What can hang from each mark:
nuvup: fise sisof teve vola
sisof: nuvup
bimodi: fise teve
zosit: nuvup
teve: bebu bimodi peviz
peviz: neta teve
fise: teve
neta: fise peviz
bebu: teve

Each row was made from one small tree. The marks that hang from a mark follow it in brackets, in alphabetical order. Every link used is in the known rows. Write each row's tree.
Known rows:
nuvup{sisof vola}: [  2.9   3.2  -8.0 -12.6  -4.9  -1.6  12.7  18.3  16.8   6.1  -4.5 -25.6
   5.2   9.6  -9.0 -11.4  -0.8 -30.0   7.9  -0.8  -6.2  28.3 -18.8]
bebu{teve{bimodi{fise} peviz{neta}}}: [  2.0  17.0  28.1  20.6  24.3  18.3  -5.0   3.9  14.3  25.5  14.0  -5.7
   7.1  12.7  21.2  -0.8   5.0 -11.5  21.7  18.4   9.6   6.8  39.5]
bimodi{fise teve{peviz}}: [  0.3   3.2  13.1   9.6  -1.1  19.2 -35.8 -19.0   5.5  20.4   5.7  -9.0
   7.9  -7.1  11.9   8.0   5.9 -24.7  22.8   0.7   9.8   0.3   5.7]
neta{peviz{teve{bebu bimodi}}}: [ -7.3   1.9  -9.7  20.8  15.1   9.6   9.5   9.3 -22.6  30.3 -22.3  -7.3
  -7.1   3.6  10.9  22.1   8.3 -35.8  12.0  11.7  -7.3  25.9  14.5]
teve{peviz{neta}}: [  9.1   0.1  15.5   5.5  25.7  10.3  -3.4  -5.4  15.8   5.6   9.4  -6.2
  -1.6   3.1   6.1   2.2   5.2 -26.3  19.0  -3.3  14.1   0.8  -0.9]
sisof{nuvup{fise teve{bebu bimodi} vola}}: [ -5.2   8.6  14.1   7.6 -15.9   7.3 -11.1   6.4  -6.3   1.4  -2.3  -7.9
   0.5  13.7   6.1  -0.3 -14.3 -33.7   9.7  18.3 -13.3  53.5   8.4]
peviz{teve}: [  3.7   1.4  -9.4  10.0  10.7  -3.4  -9.5   1.6 -10.9  12.1  -7.6 -14.7
  -1.1  -2.1 -10.8  22.9  -1.7 -25.6  16.5 -12.2  -4.4   8.2  -5.1]
peviz{neta{fise} teve{bebu bimodi}}: [  1.1  11.3   6.1  21.4  13.5   1.7  12.2   9.1  -7.6  37.2  -6.6  -4.3
  -8.2   3.6   4.4  16.7   6.7 -37.5  23.3 -12.4  -4.2  -3.9  26.0]
sisof{nuvup{fise teve vola}}: [  0.0   3.5  13.7  -1.0 -22.0   5.7 -12.6  -1.7  -0.4 -10.0   1.4 -17.4
   4.0  12.8  -7.9   3.1 -17.2 -36.0   6.3   6.1 -12.0  48.7  -7.7]
nuvup{fise{teve{bebu peviz}} sisof vola}: [  3.1  14.2  17.1 -13.2   2.3  14.6  -4.7  26.6  16.7  -4.6 -17.1 -10.6
   1.5  12.6  -3.4  -8.9  -9.8 -38.9  10.5  -1.4   3.4  41.2  -3.0]
sisof{nuvup{fise{teve{bimodi}} vola}}: [  0.7   0.2  11.7   2.5 -13.9   9.3 -13.8  -4.8  -5.0  -6.0  -0.1 -19.1
  -0.5  10.4   4.0  13.9 -18.9 -29.2  14.1   3.3  -4.3  40.8  -7.1]
bebu{teve{peviz}}: [  6.3   8.6  20.7  11.6  21.3  13.8   3.0   2.0   5.4  -0.5   7.4  -9.0
   8.1   9.3   7.1   0.7   3.3 -16.3  13.1   7.7  12.6  11.8  21.1]
zosit{nuvup}: [ -5.3   1.6  -4.9  -1.9 -11.1  -0.9  -4.6  -0.7   6.8   0.7   8.1 -14.1
   8.8   8.5   6.5   1.6  -4.7 -23.3   5.2 -11.9 -11.5   2.8 -26.5]
bimodi{teve}: [  5.5  -1.1   4.6  -2.7  -6.3   1.9 -13.9  -8.0 -10.2  -0.4  -6.2 -16.6
   1.7 -10.4   4.1   4.4   4.8 -25.1   9.7  -9.5   5.3   2.0  11.2]
neta{fise{teve{bebu bimodi peviz}}}: [  3.9   5.5  23.4  17.5  17.4  28.0  11.5  -1.4  -2.5  18.4  -8.7   2.7
   2.8  -9.4   8.4  15.0  -4.6 -28.7  17.1   0.5   5.4  11.1  14.6]
teve{bebu peviz{neta{fise}}}: [  2.6   5.1  16.3  15.5  21.9  15.1  10.5   0.1   5.4  12.9   2.1   7.1
  -3.7   2.8  15.5  -0.2  12.0 -31.6  17.5  -2.4  11.7   2.8  13.8]
neta{fise peviz{teve{bebu bimodi}}}: [ -9.6  -0.9  -4.3  22.2  11.0  15.7  30.9   1.1 -22.2  34.5 -23.2  -6.6
  -0.9   3.1   1.0  25.0   5.1 -48.6  10.0   3.1  -7.5  22.1   8.1]
zosit{nuvup{sisof}}: [ -5.4   4.5   0.7 -10.8 -16.6  -6.9  -4.0   9.9  18.0   4.3   0.9 -15.9
  12.3  12.1   1.4  -3.0  -9.3 -29.3   7.2  -5.5 -11.8   3.6 -28.3]
teve{bimodi}: [-2.0  5.9 -1.1  9.1 18.9  3.2 -4.1  5.0 -5.1 17.6 -0.1 -5.8  1.7 -4.2
 15.0  6.6 -2.8 -7.6 13.7 18.6 -2.9 14.1 16.1]
bimodi{fise}: [ -4.3  10.7  -1.4  11.1  -5.2  12.8 -21.7 -11.8   7.3  21.2   9.1 -10.4
   8.9  -7.6   4.4  14.7   1.8  -3.0   8.8   1.6  -8.9   7.5   3.1]
teve{bebu bimodi{fise} peviz}: [ -9.7  12.0   8.4  29.8  33.5  21.9 -17.1   4.4   1.7  38.9   3.1  15.9
   1.5   1.2  37.6   3.4   5.9 -10.4  28.3  33.3   5.0  19.8  24.4]
bimodi{fise teve}: [ -0.9   7.2   6.1   6.6 -15.8  12.4 -32.2 -16.7  -0.8  19.7   2.2 -15.4
   8.0 -11.7   8.4  10.5   5.8 -17.0  14.0  -4.9  -0.7  -0.8  13.8]
nuvup{teve}: [  5.9  12.4  16.2   4.2  -0.3  10.8  -7.5   7.6   4.6   5.2  -3.2  -6.3
   4.5  -8.2  -8.8   0.9  -1.9 -20.7  -0.1   5.5 -10.8  23.1  17.2]
zosit{nuvup{sisof vola}}: [ -5.3   2.2  -8.5 -12.1 -17.4  -3.6   6.7  13.7  19.5   4.7   4.0 -22.8
  10.2  20.1   1.2 -12.7  -6.0 -35.5   7.5 -10.6 -14.0  15.8 -40.4]

Write each row's tree:
[ -1.6   4.3  18.8   6.3 -12.0  10.8 -12.3   1.1  -0.4  -6.4   0.2  -7.3
   1.0  16.3   1.8  -1.0 -13.1 -41.3  12.3  12.4  -5.4  52.3  -4.6]
sisof{nuvup{fise teve{bebu peviz} vola}}
[ -7.0   1.5  -9.1  19.5  12.9  12.0   1.5   2.1 -14.1  34.9 -15.9 -12.8
  -1.8   3.5   5.4  26.0   5.0 -34.0  13.1  10.3  -7.5  22.8   6.9]
neta{peviz{teve{bimodi{fise}}}}
[ -2.7  22.3  18.9 -15.3  -2.3   5.9  -3.3  37.6  21.1   7.0 -13.8 -11.7
  10.1  16.6 -12.0 -22.9 -14.3 -39.9   2.9  20.0 -13.5  55.1  10.1]
nuvup{fise sisof teve{bimodi} vola}
[-0.3 14.6 23.1 21.2 25.8 19.8 -7.4  2.9  8.1 22.5 10.9 -4.0 10.7 10.3
 20.5  1.7  1.3 -8.4 21.1 23.9  9.0 14.4 32.7]
bebu{teve{bimodi{fise} peviz}}
[ -0.4   9.2  18.4  19.4  32.7  18.9 -18.2  -3.7  20.1  37.4  14.8   0.7
   1.5   4.1  24.4   4.6   2.5 -16.3  30.3  20.0   9.6   3.7  15.6]
teve{bimodi{fise} peviz{neta}}
[ -0.4  18.5  13.3 -11.7  -1.5  10.5  -2.7  31.2  11.2   3.4 -19.9 -11.7
   1.2  10.5   1.5  -7.4 -10.6 -31.6   8.4   4.8  -4.0  42.7   9.7]
nuvup{fise{teve{bebu bimodi}} sisof vola}
[ -4.8  10.5   5.2  -6.9 -14.5   3.1   2.4  25.1  22.7  17.6   1.0 -16.5
  10.8  19.6   1.9 -19.3  -9.5 -40.0   8.2   5.5 -20.4  26.5 -21.9]
zosit{nuvup{sisof teve{bimodi} vola}}
[  1.3  14.5  18.4  21.5   3.9  30.6 -27.8  -7.4   7.8  26.6   1.2   1.0
   2.4 -11.4  14.8  19.2   2.2  -8.4  18.1   1.9  -0.3   9.4  16.3]
bimodi{fise{teve{bebu peviz}}}
[  3.1  12.4   3.5  18.2  13.2   1.3 -14.5   3.9   3.4  40.7   2.8 -12.9
  -6.2   3.3   3.5  20.3   3.8 -24.9  26.9  -8.2  -5.6  -6.0  19.6]
peviz{neta teve{bimodi{fise}}}
[ -9.8   4.7  -8.5  23.9  11.2  13.2   3.3   6.3 -18.8  38.1 -19.6  -7.0
  -4.7   2.9  12.2  24.0   9.1 -32.7  12.6  13.8  -9.5  24.7  15.1]
neta{peviz{teve{bebu bimodi{fise}}}}
[ -0.4  16.7   2.4  25.2  10.9   1.8 -11.7  10.1  -2.7  44.7  -1.8  -4.0
 -10.0   3.5  13.0  17.2   9.9 -23.8  26.1  -4.6  -6.9  -2.4  31.3]
peviz{neta teve{bebu bimodi{fise}}}
[  0.1  23.7  30.7 -19.2  -8.9   1.1 -17.4  26.1  20.5  -6.0 -18.0  -5.4
  12.9   4.0 -22.4  -7.8 -17.2 -32.8  -3.7  12.7  -8.6  34.9  17.1]
nuvup{fise sisof teve}
[  4.6  13.8  13.1 -19.9  -8.2   8.6  -4.3  23.5  17.0  -7.9 -16.1 -21.3
   4.0  10.3 -12.8  -4.8 -13.0 -34.6   4.9  -7.6  -2.3  38.0  -6.8]
nuvup{fise{teve} sisof vola}
[ -0.4  10.0  17.8  15.4  -3.9  19.2 -30.6 -12.0   5.0  27.8   3.4  -2.1
   0.6  -5.2  22.5   3.2  15.4 -26.0  23.2  -2.5   8.7  -4.2  24.9]
bimodi{fise teve{bebu peviz{neta}}}
[  1.0  20.2  17.2 -20.6 -11.7   4.9  -2.2  31.9  22.6  -5.3 -13.0 -16.0
   9.9  14.6 -22.5 -21.4 -12.1 -43.1  -2.6   5.9 -13.4  51.7  -0.1]
nuvup{fise sisof teve vola}
[ -1.3   9.5  14.9  22.2  37.4  13.8  -0.7  11.6   2.8  28.7   1.8  12.4
  -7.8   4.8  34.9  -3.3  10.5 -20.4  27.4  21.9  11.5  10.5  32.2]
teve{bebu bimodi peviz{neta}}
[ -8.6  12.1  18.5  -1.5   1.8   8.9 -17.6  11.1  13.9   2.0   3.6   0.3
  11.6  16.4   7.2  -7.4 -14.6 -34.9   8.6   6.9  -8.8  22.3 -11.8]
zosit{nuvup{fise teve{bimodi peviz}}}
[  6.5   1.5  15.4   5.5   6.0   8.2 -11.9  -3.4  -4.7   6.9  -4.5  -3.8
  -6.0  -3.6  17.7  -2.9  14.1 -35.0  19.7  -6.5  15.4  -1.0  23.7]
bimodi{teve{bebu peviz{neta}}}
[ -1.7   6.3   9.4  -8.1 -10.8   7.2   0.7  19.3  28.6   8.3   3.4 -15.3
  12.3  21.4  -3.2 -19.3  -8.0 -48.3  10.8  -0.6 -12.2  26.0 -34.4]
zosit{nuvup{sisof teve{peviz} vola}}
[ -6.1  12.6  -8.4  26.4  13.7   4.3 -16.3   9.4 -14.4  38.4  -8.3   0.2
  -2.4  -1.0  12.5  21.8   2.7 -17.2  24.3   7.8 -10.0  13.3  19.2]
peviz{teve{bebu bimodi{fise}}}
[ 13.0  10.3  29.3  15.0  16.9  27.3  -9.7   3.8   5.0  11.3  -7.2   2.1
  -9.7 -10.2  14.6  13.6   5.1 -22.9  18.3  -7.0  10.8   5.4  27.3]
fise{teve{bebu peviz{neta}}}
[  3.0  12.2   1.8  20.1  16.4  -3.0  -2.3  13.9  -7.1  34.3  -6.0  -4.2
 -13.2   3.9  10.3  14.4   9.9 -27.8  24.4  -6.0  -4.1  -1.1  30.9]
peviz{neta teve{bebu bimodi}}
[  5.9  10.4  -0.3  15.0   6.8  -4.2  -1.5   9.5  -5.4  22.1  -5.7  -8.7
 -12.6   2.1   0.2  15.8  11.3 -30.9  18.2 -21.2  -3.8  -4.6  21.2]
peviz{neta teve{bebu}}
[  8.8  11.0  26.1  11.0  19.9  12.1   4.7   2.3  11.0   2.8  10.8 -10.5
   5.0  11.5   7.7  -2.0   6.5 -18.8  13.8   1.8  13.4   4.3  27.9]
bebu{teve{peviz{neta}}}
[ -2.5  -2.9   1.1  -2.0 -18.0  -0.1  -8.9  -9.3  -4.6 -13.3   4.1 -21.6
   2.3  14.6  -1.3   8.2 -15.1 -30.4   9.4  -0.2  -5.8  39.6 -19.5]
sisof{nuvup{fise vola}}
[  5.3   0.5  17.7   6.9   5.3  10.9  -4.6  -6.0  -4.7   8.2  -4.9  -3.3
  -3.3  -4.5  14.6  -1.7  12.9 -39.4  18.8  -9.2  15.6  -2.7  20.5]
bimodi{teve{bebu peviz{neta{fise}}}}
[ -2.5   7.8  -7.1  20.2  16.2   2.7 -19.2   2.8  -8.0  34.1  -3.8  -9.8
   0.9  -1.2   2.1  24.7  -3.0 -18.6  24.6   4.2  -7.6  10.2   5.7]
peviz{teve{bimodi{fise}}}
[ -4.8  -1.5  -8.9  16.2  15.6   8.4   7.4   4.4 -17.1  27.7 -19.0 -13.7
  -4.3   3.8   4.1  24.3   4.5 -36.5  11.9   9.0  -5.5  24.3   5.7]
neta{peviz{teve{bimodi}}}
